What can hang from each mark
J: A T
Q: A B K M X
T: J Q
U: J
K: F
M: J
B: J
X: J Q
A: J

Each row was made from one small tree. The marks that hang from a mark follow it in brackets, in alphabetical order. Every link used is in the known rows. Write each row's tree.
In the rows, zero is written as 100.
Known rows
J[T[Q[K X]]]: 75, 122, 81, 122, 102, 87, 98, 105, 100, 109, 94, 99, 104, 103, 85, 118, 106, 89, 94, 105, 90, 113, 122, 75, 80, 78, 115, 112, 105, 90, 74, 106, 96, 98, 107, 125, 94, 113, 109, 103, 73, 86, 94, 97, 92, 107, 107, 95, 80, 108, 91, 82, 106, 99
T[J Q[A]]: 83, 95, 96, 107, 91, 84, 94, 100, 109, 91, 92, 100, 111, 112, 103, 116, 109, 107, 95, 89, 107, 94, 114, 85, 72, 94, 112, 114, 113, 86, 83, 100, 99, 98, 99, 133, 92, 91, 87, 101, 71, 87, 108, 101, 63, 93, 106, 98, 85, 97, 84, 107, 101, 103
U[J[A T[Q]]]: 94, 96, 81, 108, 128, 91, 109, 108, 81, 78, 102, 124, 100, 90, 100, 97, 118, 103, 91, 105, 84, 101, 128, 87, 78, 87, 85, 95, 98, 84, 48, 104, 97, 99, 98, 136, 94, 90, 106, 98, 85, 91, 110, 98, 79, 87, 86, 105, 87, 106, 89, 107, 72, 116
M[J[A T[Q]]]: 99, 94, 90, 98, 111, 86, 110, 107, 77, 93, 93, 131, 103, 97, 100, 99, 128, 94, 102, 112, 95, 92, 125, 92, 82, 107, 98, 97, 92, 92, 56, 88, 101, 85, 105, 131, 83, 90, 108, 91, 82, 87, 119, 89, 72, 80, 93, 103, 79, 99, 93, 95, 85, 107
A[J[T[Q[B K]]]]: 84, 103, 83, 124, 97, 93, 86, 122, 106, 113, 95, 119, 106, 87, 93, 111, 95, 97, 81, 108, 105, 116, 122, 76, 71, 89, 90, 90, 96, 79, 62, 96, 95, 99, 117, 141, 104, 113, 96, 122, 87, 79, 107, 93, 82, 109, 94, 114, 84, 115, 93, 97, 113, 116
M[J]: 108, 98, 106, 89, 92, 107, 99, 100, 91, 107, 94, 108, 105, 99, 107, 94, 109, 102, 102, 94, 102, 93, 99, 108, 102, 113, 102, 98, 93, 96, 91, 93, 98, 97, 105, 108, 96, 94, 101, 95, 108, 98, 110, 96, 91, 95, 95, 92, 95, 100, 105, 110, 111, 99
Q[A M]: 91, 107, 88, 98, 99, 100, 93, 107, 138, 100, 94, 98, 99, 92, 98, 104, 106, 108, 96, 87, 105, 105, 100, 85, 93, 102, 115, 110, 99, 87, 98, 96, 100, 99, 112, 93, 90, 98, 93, 117, 69, 94, 86, 113, 92, 100, 118, 101, 97, 98, 92, 98, 108, 100
A[J[T]]: 93, 98, 87, 96, 92, 102, 95, 114, 84, 115, 118, 112, 107, 77, 102, 95, 91, 100, 89, 111, 100, 103, 114, 82, 90, 98, 90, 91, 92, 85, 71, 109, 102, 99, 96, 117, 96, 100, 105, 108, 108, 95, 95, 97, 97, 99, 99, 88, 93, 110, 94, 97, 98, 118
X[J[A T]]: 104, 101, 88, 101, 110, 97, 113, 117, 87, 91, 109, 99, 89, 77, 97, 88, 100, 103, 111, 117, 100, 94, 119, 89, 80, 97, 106, 90, 85, 93, 64, 106, 112, 93, 86, 105, 101, 100, 103, 109, 87, 82, 103, 96, 82, 80, 93, 101, 96, 94, 82, 95, 82, 102
U[J[A T[Q[M]]]]: 90, 106, 77, 102, 132, 97, 111, 115, 101, 84, 96, 129, 98, 84, 96, 95, 128, 106, 87, 102, 79, 105, 127, 76, 79, 94, 89, 99, 91, 75, 42, 101, 97, 99, 108, 131, 92, 91, 103, 109, 79, 79, 103, 108, 79, 94, 94, 111, 84, 104, 89, 104, 85, 111
T[Q[A B K[F]]]: 80, 109, 90, 129, 94, 83, 84, 104, 134, 93, 83, 102, 101, 105, 89, 127, 111, 108, 93, 79, 116, 125, 106, 88, 58, 99, 105, 109, 115, 73, 94, 94, 95, 85, 115, 133, 100, 106, 79, 106, 58, 84, 119, 87, 73, 94, 105, 114, 92, 93, 94, 96, 113, 108
J[A T[Q[B M]]]: 100, 101, 88, 117, 120, 78, 111, 117, 113, 97, 85, 128, 82, 86, 88, 101, 127, 92, 79, 114, 95, 109, 119, 75, 82, 93, 95, 94, 93, 81, 60, 83, 92, 96, 111, 115, 98, 110, 100, 122, 73, 72, 109, 107, 77, 95, 99, 124, 82, 101, 91, 85, 93, 104
J[A]: 106, 100, 87, 102, 108, 99, 103, 101, 103, 94, 98, 109, 93, 102, 99, 98, 103, 95, 94, 106, 97, 99, 100, 108, 93, 97, 99, 90, 98, 99, 81, 95, 102, 95, 104, 102, 92, 96, 96, 104, 87, 99, 105, 104, 88, 88, 95, 109, 104, 92, 96, 105, 84, 104
A[J[T[Q[X]]]]: 78, 108, 93, 107, 93, 82, 105, 111, 87, 112, 110, 101, 102, 92, 92, 107, 94, 90, 83, 112, 90, 115, 125, 75, 76, 82, 100, 92, 104, 82, 72, 108, 100, 107, 98, 130, 90, 104, 111, 102, 98, 90, 92, 101, 94, 99, 101, 80, 89, 112, 82, 97, 108, 112
T[J[A] Q[B M X]]: 100, 120, 92, 121, 96, 73, 115, 114, 123, 108, 69, 106, 82, 108, 84, 111, 117, 88, 60, 99, 89, 118, 102, 81, 85, 81, 109, 88, 101, 75, 61, 89, 97, 105, 110, 117, 97, 104, 87, 129, 75, 62, 113, 118, 56, 97, 105, 119, 87, 97, 82, 100, 126, 89
B[J]: 98, 98, 98, 98, 105, 106, 109, 100, 99, 107, 103, 96, 100, 86, 98, 90, 108, 104, 109, 105, 98, 105, 104, 107, 98, 112, 89, 102, 98, 111, 91, 103, 101, 107, 106, 105, 104, 106, 102, 105, 104, 81, 107, 101, 92, 103, 104, 89, 89, 107, 94, 102, 116, 99
A[J[T[Q[B M X]]]]: 87, 116, 94, 116, 94, 77, 109, 125, 115, 122, 91, 103, 87, 81, 88, 106, 103, 88, 64, 109, 92, 127, 117, 60, 85, 84, 100, 88, 94, 71, 68, 97, 95, 113, 111, 117, 97, 112, 106, 126, 91, 70, 92, 112, 88, 110, 105, 99, 84, 113, 84, 91, 131, 109
Q[A B[J]]: 104, 94, 92, 114, 99, 89, 94, 103, 133, 113, 95, 92, 89, 84, 97, 97, 103, 105, 96, 97, 113, 113, 99, 108, 92, 110, 97, 92, 100, 102, 97, 96, 99, 109, 112, 96, 105, 109, 88, 121, 78, 76, 114, 102, 81, 98, 112, 89, 89, 102, 92, 113, 122, 103
X[Q]: 93, 95, 108, 98, 88, 96, 94, 98, 103, 92, 97, 90, 104, 86, 105, 98, 104, 103, 102, 97, 101, 94, 111, 95, 90, 100, 101, 101, 100, 98, 86, 100, 92, 95, 91, 104, 101, 105, 96, 88, 99, 98, 102, 107, 103, 98, 87, 100, 98, 87, 97, 102, 88, 86
U[J[A T[Q[K[F] M]]]]: 79, 125, 71, 108, 121, 107, 108, 119, 103, 90, 97, 128, 107, 79, 90, 111, 133, 113, 85, 83, 84, 120, 124, 73, 58, 94, 86, 108, 89, 58, 34, 107, 99, 80, 107, 151, 95, 95, 92, 109, 74, 77, 109, 93, 70, 96, 100, 118, 83, 99, 94, 91, 95, 114
Q[A[J] B]: 98, 95, 91, 112, 82, 93, 80, 113, 128, 111, 98, 96, 91, 87, 98, 106, 80, 103, 77, 94, 116, 111, 98, 95, 87, 99, 98, 83, 104, 83, 92, 99, 97, 105, 112, 107, 98, 100, 84, 124, 84, 96, 103, 107, 87, 97, 101, 97, 104, 102, 93, 118, 113, 117

Write each row's tree
105, 124, 73, 130, 104, 97, 102, 113, 131, 125, 81, 98, 82, 96, 76, 102, 95, 88, 84, 104, 96, 124, 97, 112, 93, 93, 101, 82, 93, 102, 70, 98, 105, 106, 125, 102, 104, 121, 90, 134, 76, 63, 116, 108, 72, 102, 106, 103, 90, 101, 89, 109, 130, 95  Q[B[J[A]] K X]
98, 126, 87, 123, 102, 89, 103, 119, 131, 116, 59, 116, 89, 110, 77, 109, 116, 88, 73, 93, 89, 121, 102, 91, 84, 94, 115, 88, 90, 77, 58, 81, 96, 95, 142, 118, 91, 110, 92, 128, 63, 67, 115, 114, 64, 100, 99, 124, 83, 99, 97, 103, 134, 93  T[Q[B K M[J[A]] X]]
98, 126, 87, 129, 96, 100, 98, 109, 127, 130, 88, 86, 89, 91, 79, 104, 94, 90, 89, 100, 97, 123, 96, 104, 102, 97, 101, 92, 97, 102, 86, 101, 101, 111, 122, 102, 112, 127, 94, 129, 87, 67, 111, 103, 86, 112, 111, 98, 86, 105, 94, 105, 144, 93  Q[B[J] K X]
89, 118, 74, 115, 90, 112, 73, 125, 157, 122, 87, 107, 100, 82, 88, 110, 85, 109, 80, 86, 110, 122, 96, 79, 82, 97, 106, 93, 97, 70, 75, 96, 97, 100, 139, 110, 103, 108, 78, 145, 66, 82, 93, 117, 80, 112, 111, 117, 97, 104, 96, 110, 132, 111  Q[A[J] B K M]
81, 127, 65, 121, 120, 94, 101, 110, 99, 98, 97, 112, 100, 96, 83, 107, 104, 92, 81, 99, 84, 112, 122, 83, 74, 73, 100, 96, 101, 77, 40, 113, 100, 99, 111, 140, 92, 98, 103, 110, 71, 83, 103, 102, 79, 95, 92, 99, 84, 105, 89, 103, 91, 109  U[J[A T[Q[K X]]]]
90, 132, 74, 135, 112, 82, 105, 122, 132, 113, 78, 116, 83, 95, 73, 113, 113, 82, 73, 107, 90, 122, 114, 69, 79, 79, 113, 96, 96, 76, 52, 91, 94, 95, 125, 117, 94, 119, 100, 131, 55, 68, 104, 112, 75, 106, 110, 122, 78, 101, 88, 81, 115, 97  J[A T[Q[B K M X]]]
80, 128, 82, 128, 92, 91, 97, 128, 127, 128, 88, 109, 97, 83, 80, 114, 96, 90, 69, 102, 92, 128, 118, 59, 75, 81, 104, 93, 95, 65, 58, 100, 92, 107, 126, 125, 101, 121, 99, 134, 79, 67, 90, 111, 81, 116, 109, 108, 80, 114, 85, 86, 136, 109  A[J[T[Q[B K M X]]]]
66, 118, 80, 104, 95, 107, 102, 122, 101, 106, 103, 120, 117, 77, 88, 116, 116, 112, 88, 89, 92, 127, 124, 64, 56, 100, 91, 108, 92, 59, 58, 109, 100, 81, 112, 151, 96, 106, 96, 111, 88, 76, 93, 91, 77, 109, 108, 111, 82, 109, 88, 78, 118, 116  A[J[T[Q[K[F] M]]]]
94, 122, 111, 118, 76, 104, 102, 123, 130, 99, 82, 79, 97, 60, 89, 105, 108, 118, 102, 78, 105, 120, 108, 75, 62, 106, 110, 100, 89, 69, 70, 99, 98, 89, 101, 115, 120, 123, 76, 114, 88, 62, 110, 102, 80, 101, 88, 122, 94, 78, 90, 90, 124, 79  X[J Q[B K[F] M]]
99, 141, 79, 129, 101, 102, 115, 118, 138, 126, 81, 100, 80, 84, 74, 109, 115, 97, 78, 89, 93, 141, 91, 101, 78, 104, 98, 86, 88, 80, 65, 97, 103, 92, 125, 107, 105, 119, 83, 137, 77, 53, 115, 105, 69, 104, 114, 106, 86, 93, 88, 98, 145, 97  Q[B[J[A]] K[F] M X]
73, 115, 85, 120, 88, 98, 82, 121, 148, 104, 84, 110, 103, 86, 86, 125, 107, 112, 77, 77, 109, 138, 105, 74, 51, 100, 100, 101, 100, 56, 74, 95, 97, 86, 129, 141, 96, 103, 77, 125, 63, 75, 104, 101, 67, 103, 111, 119, 94, 99, 88, 101, 132, 117  T[Q[A[J] B K[F] M]]
78, 133, 69, 122, 116, 93, 108, 118, 123, 107, 86, 115, 95, 96, 77, 113, 113, 86, 87, 107, 82, 115, 120, 70, 77, 81, 116, 106, 94, 80, 50, 100, 100, 92, 121, 122, 91, 110, 105, 120, 59, 75, 91, 111, 78, 100, 112, 113, 78, 103, 84, 79, 105, 99  J[A T[Q[K M X]]]
83, 111, 80, 123, 102, 90, 93, 126, 143, 98, 82, 97, 96, 68, 85, 107, 109, 111, 104, 96, 108, 114, 124, 56, 62, 93, 122, 115, 94, 76, 64, 95, 101, 98, 114, 122, 107, 116, 90, 135, 46, 59, 100, 106, 67, 100, 110, 120, 82, 102, 82, 84, 122, 100  X[J[T[Q[A B K M]]]]
94, 88, 95, 119, 107, 77, 99, 104, 131, 96, 86, 98, 94, 92, 93, 102, 115, 102, 99, 101, 106, 115, 112, 97, 78, 107, 97, 100, 107, 101, 91, 92, 95, 111, 120, 115, 101, 108, 91, 110, 68, 71, 118, 101, 72, 96, 107, 97, 83, 107, 85, 108, 118, 106  T[Q[A B[J]]]
84, 138, 82, 112, 94, 110, 97, 112, 134, 122, 85, 93, 97, 100, 82, 109, 95, 94, 89, 90, 90, 118, 97, 84, 99, 85, 119, 108, 99, 87, 87, 103, 98, 101, 125, 95, 101, 112, 99, 125, 80, 86, 84, 118, 95, 118, 114, 105, 90, 102, 96, 90, 128, 89  Q[K M X]
78, 121, 88, 123, 81, 89, 91, 114, 139, 106, 77, 107, 104, 96, 88, 131, 124, 112, 80, 69, 109, 122, 108, 71, 56, 97, 112, 113, 106, 57, 73, 97, 94, 86, 113, 139, 104, 105, 70, 125, 57, 64, 114, 97, 50, 103, 116, 124, 82, 93, 89, 92, 133, 99  T[J Q[A B K[F] M]]
90, 96, 92, 103, 120, 90, 105, 106, 79, 89, 107, 114, 108, 86, 104, 99, 116, 108, 99, 101, 88, 100, 128, 80, 84, 90, 86, 105, 101, 84, 66, 106, 93, 106, 92, 136, 99, 95, 108, 94, 97, 92, 105, 94, 94, 99, 91, 94, 85, 112, 94, 104, 87, 112  U[J[T[Q]]]
105, 95, 103, 111, 94, 84, 104, 108, 98, 114, 102, 94, 90, 56, 105, 92, 117, 101, 101, 106, 105, 102, 127, 85, 91, 110, 85, 95, 93, 104, 69, 97, 91, 104, 88, 105, 113, 125, 97, 105, 99, 66, 114, 105, 92, 101, 93, 87, 77, 96, 89, 97, 106, 88  X[Q[B[J[T]]]]
79, 123, 81, 138, 80, 74, 80, 106, 136, 113, 74, 89, 99, 113, 84, 128, 96, 94, 76, 88, 107, 113, 110, 81, 71, 78, 125, 103, 117, 77, 77, 100, 94, 105, 111, 129, 102, 111, 76, 128, 56, 70, 110, 102, 58, 102, 110, 106, 85, 97, 85, 106, 134, 96  T[J Q[A B K X]]
94, 105, 88, 87, 94, 102, 96, 113, 112, 115, 99, 114, 102, 80, 101, 98, 118, 103, 105, 87, 106, 98, 117, 83, 97, 113, 118, 110, 86, 82, 73, 96, 98, 92, 109, 103, 85, 98, 99, 114, 72, 89, 98, 105, 85, 101, 119, 87, 80, 99, 96, 92, 114, 106  Q[A M[J[T]]]
109, 112, 66, 130, 116, 101, 101, 118, 112, 123, 95, 119, 87, 76, 88, 94, 108, 96, 94, 115, 105, 110, 116, 101, 90, 102, 87, 88, 86, 100, 52, 95, 101, 93, 117, 113, 108, 119, 92, 133, 76, 64, 120, 99, 70, 100, 105, 108, 80, 106, 95, 96, 110, 103  Q[B[J[A T]] K]
74, 120, 84, 110, 110, 84, 98, 110, 120, 100, 103, 96, 95, 83, 93, 107, 114, 103, 85, 88, 88, 114, 123, 66, 81, 83, 114, 109, 103, 67, 64, 111, 96, 113, 106, 120, 88, 97, 102, 114, 64, 83, 86, 111, 84, 100, 115, 81, 83, 106, 83, 103, 107, 112  U[J[T[Q[A M X]]]]
81, 122, 66, 123, 115, 89, 112, 109, 108, 112, 94, 108, 97, 92, 81, 104, 112, 87, 101, 115, 84, 114, 130, 88, 74, 89, 100, 101, 95, 102, 50, 106, 106, 97, 117, 129, 89, 115, 109, 115, 67, 63, 107, 101, 71, 96, 109, 95, 70, 108, 80, 90, 105, 103  B[J[A T[Q[K X]]]]
102, 98, 77, 104, 118, 100, 115, 107, 91, 107, 111, 114, 93, 78, 99, 87, 112, 96, 103, 118, 96, 102, 120, 101, 94, 108, 88, 94, 87, 108, 61, 104, 107, 94, 99, 109, 95, 103, 108, 112, 90, 74, 110, 95, 81, 91, 105, 89, 81, 104, 86, 94, 92, 109  B[J[A T]]
